What can hang from each mark:
tenug: daro mekifo
tofa: mekifo
mekifo: tenug tofa
fote: dobul dogi
daro: dobul dogi tenug
galu: gake
dobul: daro fote
gake: tofa
dogi: daro fote

Each row was made from one small tree. Brackets hold a mark, then the marks that hang from it, in alphabetical order. Every link used is in the known rows. Write each row's tree.
Known rows:
[mekifo tenug]: [-0.35 -1.68  2.92  0.93 -0.45  0.65 -0.38  1.66 -0.07 -1.26  1.19 -0.63
  1.47  2.11 -1.01  0.45 -3.04  0.46 -4.27 -0.57  0.10 -0.93  2.25]
[daro dobul dogi]: [-2.90 -0.40  3.18  1.80  0.88  0.88 -2.26  0.34 -3.15 -1.43 -0.62 -2.27
  0.25 -2.29  1.06  0.65  0.19  0.26 -0.39 -0.51  1.92  0.70 -0.32]
[tofa [mekifo [tenug [daro [dobul fote] dogi]]]]: [-1.57 -2.80  1.68  0.94  3.82  2.28 -0.01  2.69  0.18 -2.59  3.68 -1.49
  2.48 -0.16 -1.73  0.41 -0.49  0.23 -2.69 -3.89  1.69 -2.69  4.08]
[tofa mekifo]: [-2.34 -1.39 -0.58 -0.16  3.78  1.63 -1.64  2.22 -2.22 -0.85  1.29  0.10
  2.39  2.14 -2.36  1.21  2.14 -0.29  0.54 -1.03  2.84 -3.16  2.30]
[gake [tofa mekifo]]: [-3.04  0.46  0.06  0.65  3.13  3.03 -4.35  1.14 -2.04 -0.55  1.30  0.01
  3.50  2.14  0.01  2.28  4.14 -0.06  0.66 -1.15  1.50 -2.09  2.93]
[fote dobul dogi]: [ 0.31 -0.93  3.38  1.26 -1.71 -0.60  0.47 -2.09 -2.51 -1.71 -0.92  0.25
  0.89 -0.35 -2.09  2.71 -1.34  0.01 -0.46 -0.07  2.23  1.90 -0.33]
[dogi [daro dobul [tenug [mekifo tofa]]] fote]: [-4.71 -1.70  1.52  0.81 -0.59  0.03 -3.58  2.49 -0.18  0.62  1.63 -1.26
  4.67 -1.21  0.62 -1.55  1.52 -3.17  0.71 -5.09 -1.68  0.45 -3.38]
[dobul [daro dogi tenug] fote]: [ 0.72 -7.27  1.38  1.35  0.76 -2.16  1.25 -0.49 -2.77 -2.71  3.25  0.29
  4.69 -0.25 -3.14 -0.07 -0.37 -0.04 -1.63 -4.27  3.27 -5.32 -1.32]
[dobul [daro [tenug [mekifo tofa]]] [fote dogi]]: [ 0.40 -4.37  3.21  2.83 -0.51 -1.57  1.52 -2.22 -2.05 -2.30  2.77  1.38
  3.35  0.99 -3.70 -1.04 -0.26 -0.27 -0.68 -4.75  1.13 -4.53 -4.07]
[dogi [daro dobul tenug] fote]: [-3.70 -4.15  0.11 -0.04 -0.38 -0.77 -3.65  3.14 -0.55 -0.28  1.90 -1.61
  6.15 -1.63  0.69 -0.89  1.36 -3.22 -0.33 -4.05  0.01  0.44 -1.63]
[dobul daro]: [ 0.69 -3.50  0.85  0.95  0.00 -0.55 -0.81  1.40 -1.78 -2.09  0.62 -0.88
  3.94  1.91 -2.04  0.38  1.67  0.45  0.21 -1.16  2.64 -2.81  0.53]
[fote [dogi [daro tenug]]]: [-1.49 -2.98  3.19  0.79 -1.74 -1.44  0.40 -0.92 -4.93 -0.96 -0.06 -0.14
  3.28 -0.13 -0.33  0.09  0.68 -1.25 -0.26 -1.18  3.55 -0.16 -2.03]
[dobul [daro dogi] fote]: [ 2.31 -7.39  1.22  2.05  0.94 -1.41  1.32 -0.70 -1.85 -1.94  2.57 -1.04
  3.50 -0.47 -3.37 -0.23 -0.09 -0.16 -1.72 -5.10  3.89 -5.08  0.27]
[tofa [mekifo [tenug daro]]]: [-1.78 -1.25  1.17  0.18  3.06  2.33 -0.20  3.34 -0.17 -2.11  2.79 -0.69
  2.91  2.09 -2.13  1.08  0.08  0.79 -2.21 -1.81  1.93 -2.39  4.56]
[dogi [daro tenug]]: [-1.76 -3.42  0.78 -0.95 -0.51 -0.79 -0.95  1.60 -4.39  0.05  0.56 -0.34
  4.41  0.57 -0.54 -0.47  0.90 -0.97  0.22 -1.24  2.26 -1.24 -1.51]
[dobul [daro tenug] [fote dogi]]: [ 1.44 -6.81  1.82  2.00 -0.31 -2.43  1.37 -1.44 -2.43 -3.20  2.96  0.94
  4.82  0.60 -3.56 -0.34 -0.34 -0.40 -1.68 -3.75  2.72 -4.53 -2.33]
[mekifo [tenug [daro dogi]]]: [-0.76 -1.00  4.38  1.82 -0.51  1.03  1.19  1.04 -1.29 -2.04  1.58 -1.64
  1.20 -0.07 -0.65  1.13 -3.16  2.25 -4.79 -0.94  2.08 -0.08  3.12]
[fote dobul [dogi [daro [tenug [mekifo tofa]]]]]: [-1.41 -1.02  4.47  0.28 -2.58 -1.06  0.92 -1.60 -3.40 -0.62 -0.40  0.45
  2.16 -0.69 -1.24  1.00  0.01 -1.42  1.73 -2.50  1.22  1.51 -3.28]
[galu gake]: [-1.00 -1.76  2.51  2.42 -0.32  1.29 -2.99  1.47 -3.40  1.60  2.34  0.23
  1.59  1.77 -1.36 -0.85 -1.33  0.87  2.25  1.55  1.54 -0.69  0.97]
[tofa [mekifo tenug]]: [-1.89 -2.21  0.92 -0.30  3.08  1.66 -0.84  3.26  0.03 -1.62  2.41 -0.28
  2.76  2.80 -1.82  0.89  0.26 -0.62 -1.92 -1.96  1.43 -3.07  4.14]
[daro [tenug mekifo]]: [-3.11  1.25  2.10  1.10 -0.72  1.23 -0.71 -0.69 -3.90 -1.16  0.15  2.41
  1.78  2.82 -2.15  1.61 -1.16  0.80 -0.89  1.60 -0.61 -0.32 -2.36]
[daro dobul [dogi fote] [tenug mekifo]]: [-5.96  0.27  3.35  2.50 -0.48  1.04 -2.43 -0.07 -1.72 -1.92  1.05  0.03
  2.62 -1.61  0.48  1.69 -0.44 -1.31 -1.11 -1.54 -1.00  1.71 -2.34]
[daro dobul dogi tenug]: [-4.93 -0.32  3.28  0.95  0.57 -0.02 -2.39  0.54 -4.28 -2.45  0.31 -0.53
  1.84 -2.06  1.30  0.84 -0.17  0.45 -0.28  0.56  1.27  0.36 -2.32]

Which tree is each row?
[-0.97 -4.01  0.11  0.28 -0.78 -1.44 -1.81  1.76  1.23 -1.79  2.16  0.14
  5.92  0.22 -2.59  2.04 -0.01 -1.39 -0.91 -3.00  0.50 -0.54  0.06]
[dogi [fote [dobul [daro tenug]]]]
[-2.78 -0.95  2.26 -0.21 -0.76  0.05 -0.79  0.86 -4.10  0.85  0.27  0.10
  2.88  1.01 -0.64 -1.05  0.97 -0.91  1.24 -2.34  0.59 -1.19 -3.21]
[dogi [daro [tenug [mekifo tofa]]]]
[-2.75 -0.98  1.54  2.10  1.74  3.19 -5.35  2.11 -2.73  1.30  3.49  0.41
  3.57  2.38 -0.13  0.34  2.44  0.14  3.86  0.35  1.34 -1.59  3.36]
[galu [gake [tofa mekifo]]]
[-2.64 -1.59  3.72  1.45 -0.55 -0.83  0.25 -0.04 -3.42 -2.17  0.92  0.25
  3.22  0.74 -1.20  0.36  1.54  0.49  1.05 -2.03  2.09 -3.01 -2.53]
[dobul [daro dogi [tenug [mekifo tofa]]]]
[-3.44  0.75  3.96  2.82  0.34  0.67 -1.70 -1.81 -2.26 -1.37  1.51  1.10
  0.28 -0.66 -1.24 -1.40 -1.56  0.03 -0.42 -2.55 -2.43 -0.74 -5.94]
[daro [dobul [fote dogi]] [tenug [mekifo tofa]]]
[ 0.20 -2.99  0.94 -0.90 -0.90 -1.12 -0.51  1.11 -1.51 -2.92  0.80  0.70
  4.64  1.15 -2.79  2.10  0.10  0.26  0.99 -0.55  1.02 -0.83 -0.48]
[fote [dobul [daro tenug]]]
[-1.91  0.03  5.65  2.35  1.34  0.53 -0.75  1.55  0.30 -0.97  2.81 -2.83
 -0.57 -2.59  0.36 -2.34 -3.06  2.41 -3.56 -4.68 -0.05 -1.69 -0.47]
[mekifo [tenug [daro [dobul fote] dogi]] tofa]
[ 0.95 -3.54  2.01  0.06 -0.70 -0.89  0.40  0.30 -1.53 -2.48  0.22 -0.91
  3.20 -0.35 -2.25  2.51  0.39  0.11  0.83 -1.74  2.90 -0.64  1.08]
[fote [dobul [daro dogi]]]
[-4.38  0.09  4.30  2.55  1.12  0.69 -1.34 -1.35 -3.11 -1.04  1.69  0.25
  0.04 -2.13 -0.54 -0.92 -1.56  0.22 -0.59 -3.31 -1.20 -1.39 -4.99]
[daro [dobul fote] dogi [tenug [mekifo tofa]]]
[-2.53  2.18  4.98  1.74  0.90  1.16 -2.04  2.83  0.66 -1.03  1.83 -2.51
 -0.15 -0.93  0.75 -2.18 -2.17  2.77 -2.53 -2.46 -1.13 -0.53 -0.44]
[mekifo [tenug [daro dobul]] tofa]
[-2.00  3.81  2.57  3.19 -0.34  4.22 -0.94 -0.30 -2.25 -1.89 -0.40 -0.77
  0.13  0.50 -1.72  1.30 -0.72  2.42 -0.40  0.71 -1.21  2.64 -0.26]
[tenug [daro dobul] mekifo]
[-2.39 -0.75  2.67  2.39  1.30  3.79 -4.31  2.83 -1.46  0.37  4.62 -0.17
  3.88  2.19 -0.04  0.39  1.08  1.11  2.04 -0.07  0.83 -1.05  4.88]
[galu [gake [tofa [mekifo [tenug daro]]]]]
[-3.04 -2.92  2.53  1.44  1.47 -0.37 -1.45 -0.44 -3.54 -2.10  2.01 -0.26
  1.77 -2.71 -0.28 -0.07 -1.62  0.08 -1.77 -1.98  0.80 -1.37 -2.76]
[daro [dobul fote] dogi tenug]
[-1.21 -4.74  0.40 -0.35  0.50 -0.38 -1.83  1.57 -2.95 -0.57  1.76 -1.03
  4.16 -1.11 -0.57 -1.86  0.25 -1.70  0.03 -3.44  0.39 -1.33 -2.46]
[dogi [daro [dobul fote] tenug]]
[ 0.75 -4.77  2.24  2.19 -0.91 -0.44  1.74 -2.56 -3.49 -0.33  1.77  0.83
  2.26  0.25 -3.11 -0.43 -1.54 -1.44 -1.99 -4.03  1.69 -1.95 -2.37]
[dobul [fote [dogi [daro [tenug mekifo]]]]]
[-2.49  2.74  4.67  4.21  1.08  2.91 -0.23 -1.44 -2.38 -0.51  1.08 -1.59
 -1.69 -2.55 -1.38 -0.79 -1.32  2.54 -0.63 -3.69 -0.32  0.00 -2.58]
[tenug [daro [dobul fote] dogi] [mekifo tofa]]
[-2.62  0.57  1.39  0.90  2.49  3.56 -3.17  2.03 -0.50 -1.52  2.47 -0.60
  3.89  2.20  0.23  2.31  2.47  0.84 -1.50 -1.62  0.90 -1.48  4.75]
[gake [tofa [mekifo [tenug daro]]]]
[-1.33  0.42  5.67  2.73  0.69  0.46 -0.79  1.08  0.73 -1.24  2.65 -2.31
 -0.33 -1.81 -0.08 -2.59 -3.06  2.20 -3.58 -4.18 -0.67 -1.18 -1.14]
[mekifo [tenug [daro [dobul [fote dogi]]]] tofa]
[-2.32  4.61  3.64  3.09  0.10  2.84 -0.23 -0.71 -2.84  0.26  0.00 -0.18
 -1.05  0.79 -2.18 -0.04 -0.74  3.37 -0.21 -0.81 -0.08  0.10 -1.86]
[tenug daro [mekifo tofa]]
[-3.04  0.14  2.29  1.16  2.52  3.31 -2.61  1.53 -1.10 -1.71  2.41 -1.04
  3.61  1.03  0.73  2.62  2.54  0.74 -1.57 -2.12  1.96 -1.50  4.93]
[gake [tofa [mekifo [tenug [daro dogi]]]]]
[-4.61  3.93  4.77  4.22  0.30  2.68 -1.57 -0.25 -1.04 -0.42  0.70 -2.14
 -0.43 -2.77 -0.04  0.08 -0.14  1.64 -0.43 -3.32 -0.38  1.69 -1.94]
[tenug [daro dobul [dogi fote]] [mekifo tofa]]
[-6.19  2.74  5.05  1.88  0.30  1.05 -2.21 -0.44 -3.89 -1.39  0.00  0.02
 -0.06 -1.58  1.13  0.07 -0.06  0.56  0.87 -0.73 -0.80  0.38 -4.53]
[daro dobul dogi [tenug [mekifo tofa]]]
[-4.48 -2.39  2.38  1.37 -0.03 -1.40 -1.17  0.20 -3.01 -0.96  1.71  0.32
  3.57 -1.19 -0.33  1.85 -0.87 -0.51 -2.66 -1.40  2.65 -1.04 -1.18]
[daro [dogi fote] tenug]
[-3.07  1.72  6.19  1.99  0.85  0.81 -1.35  2.19 -0.20 -1.14  1.71 -3.09
 -0.48 -2.29  1.35 -1.77 -2.12  2.64 -2.70 -3.08  0.17 -0.57 -0.24]
[mekifo [tenug [daro dobul dogi]] tofa]
[-2.13 -2.26  2.25  1.84  0.64 -0.47 -1.76 -0.82 -2.68 -2.45  1.90  0.66
  2.14 -1.18 -1.07 -0.59 -1.63 -0.16 -1.62 -1.33 -0.42 -0.76 -3.77]
[daro [dobul [fote dogi]] tenug]
[-3.61  0.62  2.49  1.31  2.67  3.69 -3.64  2.01 -0.68 -2.24  2.35 -1.64
  3.57  0.21  1.55  2.30  2.87  0.54 -0.97 -2.18  0.94 -0.61  4.58]
[gake [tofa [mekifo [tenug [daro dobul dogi]]]]]
[-1.90 -0.91  2.35  0.97 -0.53 -0.37 -0.78  0.72 -2.34 -1.99  0.97  0.86
  3.72  2.45 -2.00 -0.15  1.49  0.66  1.27 -1.34  0.41 -3.00 -2.88]
[dobul [daro [tenug [mekifo tofa]]]]
[-4.12  2.54  3.03  1.18 -0.13  0.63 -1.45 -0.38 -3.67 -0.10  0.36  1.99
  0.71  2.08 -1.47  0.11 -0.86  1.16 -0.06  0.34 -1.04 -1.24 -4.15]
[daro [tenug [mekifo tofa]]]
